Each row comes from the steps of one walk. Every step used is in the known rows, and no mark comes twice. Write the walk behind each row, first mark first.
In the rows, 128 means zero.
Known rows
Y-X-N-M-C: 138 158 112 138 127 119 91 106 154 121 152 99 220 149 127 104 143 143 98 120 130 124 137
P-D-M-X-C: 150 99 116 169 115 138 200 123 127 85 129 121 95 91 96 183 134 176 109 117 142 114 131
X-N: 132 156 167 143 138 120 124 116 136 107 129 91 139 153 113 151 110 154 108 122 135 132 124
D-C-M: 148 144 161 121 110 133 131 107 117 146 147 107 82 125 104 161 99 137 116 150 140 144 164
Y-X-N: 128 172 135 129 129 111 101 106 142 104 159 105 154 159 125 155 117 155 87 110 136 127 125
M-X: 133 130 143 125 120 122 168 120 122 106 113 126 134 141 120 172 81 171 100 136 141 149 121
P-D-M-X: 151 112 114 173 131 128 198 123 120 97 119 127 121 112 117 214 115 159 100 126 127 133 121
Y-X-C-M: 136 148 104 99 87 129 124 105 127 108 191 133 89 125 93 126 130 155 90 119 150 126 144
Y-X-C: 129 152 130 111 91 123 122 109 137 93 153 128 121 121 107 142 123 171 88 112 158 117 128
N-M-X-C-D: 139 103 163 116 79 138 130 118 126 110 126 136 98 143 92 100 115 154 113 144 160 140 145
M-C-X-N: 136 152 201 128 133 111 125 117 145 119 131 77 150 140 119 111 138 130 104 127 113 116 132
Y-X-N-M: 135 165 117 132 125 123 77 103 146 113 150 113 190 185 117 130 125 155 87 122 138 129 120
C-D: 132 143 194 120 96 115 124 123 120 114 117 133 84 139 115 156 111 115 110 142 143 154 137
X-N-M-C: 141 142 143 154 136 127 110 116 148 119 118 86 201 146 114 97 131 141 118 132 128 129 138
D-C-X-N-M: 150 152 213 131 125 132 79 103 144 143 123 81 139 190 105 121 126 140 107 149 130 116 143
B-X-N-M-C: 133 152 97 150 144 119 72 98 146 118 159 67 178 133 121 125 144 118 112 139 126 127 125
M-C: 136 142 159 133 120 116 153 123 133 111 105 110 157 102 122 140 111 143 112 135 132 139 135
P-D-C-M-X: 163 114 117 135 127 132 172 124 115 137 148 118 85 127 111 160 91 160 124 145 128 150 153
B-X: 125 158 113 126 124 115 102 100 124 103 146 104 108 129 122 198 107 127 95 144 139 142 106
N-M-D: 149 124 98 156 117 141 129 132 129 98 75 134 162 179 101 140 109 135 109 148 131 139 99
X-C-D-M: 136 123 189 145 80 133 141 109 122 101 141 119 43 89 90 170 160 117 109 127 155 118 159
X-C: 132 135 162 125 100 132 142 118 133 91 124 116 100 118 93 140 114 168 108 127 156 125 127
Y-X: 129 165 130 114 110 113 118 110 131 104 140 136 146 142 127 172 108 153 81 123 143 138 120

Which walk is each row?
151 134 177 134 114 131 131 125 129 117 90 106 95 162 109 160 115 122 112 151 122 118 124 -> M-D-C-X
131 130 196 116 81 125 127 122 127 97 129 123 56 117 95 124 129 133 117 129 157 134 147 -> X-C-D
133 135 189 124 100 110 136 128 127 121 116 118 113 103 122 127 127 107 123 140 135 149 154 -> M-C-D
133 147 135 139 122 114 56 101 141 125 164 79 136 136 123 108 158 82 119 143 129 137 143 -> B-X-N-M-C-D
150 136 138 148 131 137 100 125 140 107 100 102 151 218 98 112 136 123 103 141 111 113 96 -> C-X-N-M-D
127 147 163 101 72 116 104 112 133 97 162 138 77 123 109 129 143 135 96 118 158 127 147 -> Y-X-C-D
124 146 115 122 109 126 105 99 130 90 157 95 82 104 103 166 127 140 102 132 153 122 115 -> B-X-C
139 149 150 147 133 133 100 111 139 116 120 101 175 179 105 126 112 153 106 134 138 134 121 -> X-N-M
136 145 199 111 112 113 140 122 134 120 111 108 143 122 120 129 125 127 99 141 118 126 130 -> M-C-X
147 128 91 137 116 139 153 131 113 109 124 127 96 152 96 144 108 119 111 144 121 144 116 -> C-M-D
139 132 126 126 136 129 155 113 121 126 175 97 112 154 106 137 95 159 107 129 129 147 136 -> C-M-X-N
157 123 120 161 118 146 119 124 131 118 80 114 143 169 104 150 110 134 125 156 136 130 126 -> N-M-D-C
133 160 207 124 128 117 114 112 137 114 131 90 121 173 109 141 121 140 94 129 120 122 115 -> C-X-N
149 134 149 132 135 131 143 105 124 145 175 80 99 141 107 141 97 163 122 137 136 140 168 -> D-C-M-X-N
150 131 125 174 129 129 170 122 124 95 109 126 113 111 114 211 132 140 102 127 127 128 121 -> P-D-M
131 161 100 144 140 124 62 94 138 112 154 83 150 168 111 151 125 128 100 141 135 134 109 -> B-X-N-M
152 125 128 180 132 121 180 125 132 105 107 113 143 75 119 183 147 125 113 123 118 123 140 -> P-D-M-C
131 142 88 109 103 133 104 96 119 108 201 100 52 106 88 147 132 129 104 139 148 130 127 -> B-X-C-M
133 139 148 139 139 121 154 117 133 106 136 93 143 152 118 155 92 174 106 121 136 137 122 -> M-X-N
141 128 176 127 95 121 111 123 131 128 105 126 147 133 115 102 133 104 119 152 136 148 152 -> N-M-C-D
147 125 144 117 113 135 160 108 113 145 155 111 85 123 109 163 83 158 116 151 142 151 164 -> D-C-M-X
136 126 180 160 120 120 151 107 124 117 155 97 84 127 115 182 135 122 105 124 138 132 154 -> C-D-M-X-N
146 149 68 155 130 132 86 119 146 97 128 116 186 202 115 129 134 137 96 121 126 122 103 -> Y-X-N-M-D
140 123 129 128 115 133 143 116 125 111 103 134 169 164 110 145 84 171 100 151 143 148 117 -> N-M-X
154 135 169 176 143 118 154 119 143 114 134 79 138 111 117 154 174 117 106 116 98 102 136 -> P-D-M-C-X-N
141 134 141 138 115 128 128 119 136 120 98 116 192 130 114 115 120 139 112 147 135 139 133 -> N-M-C
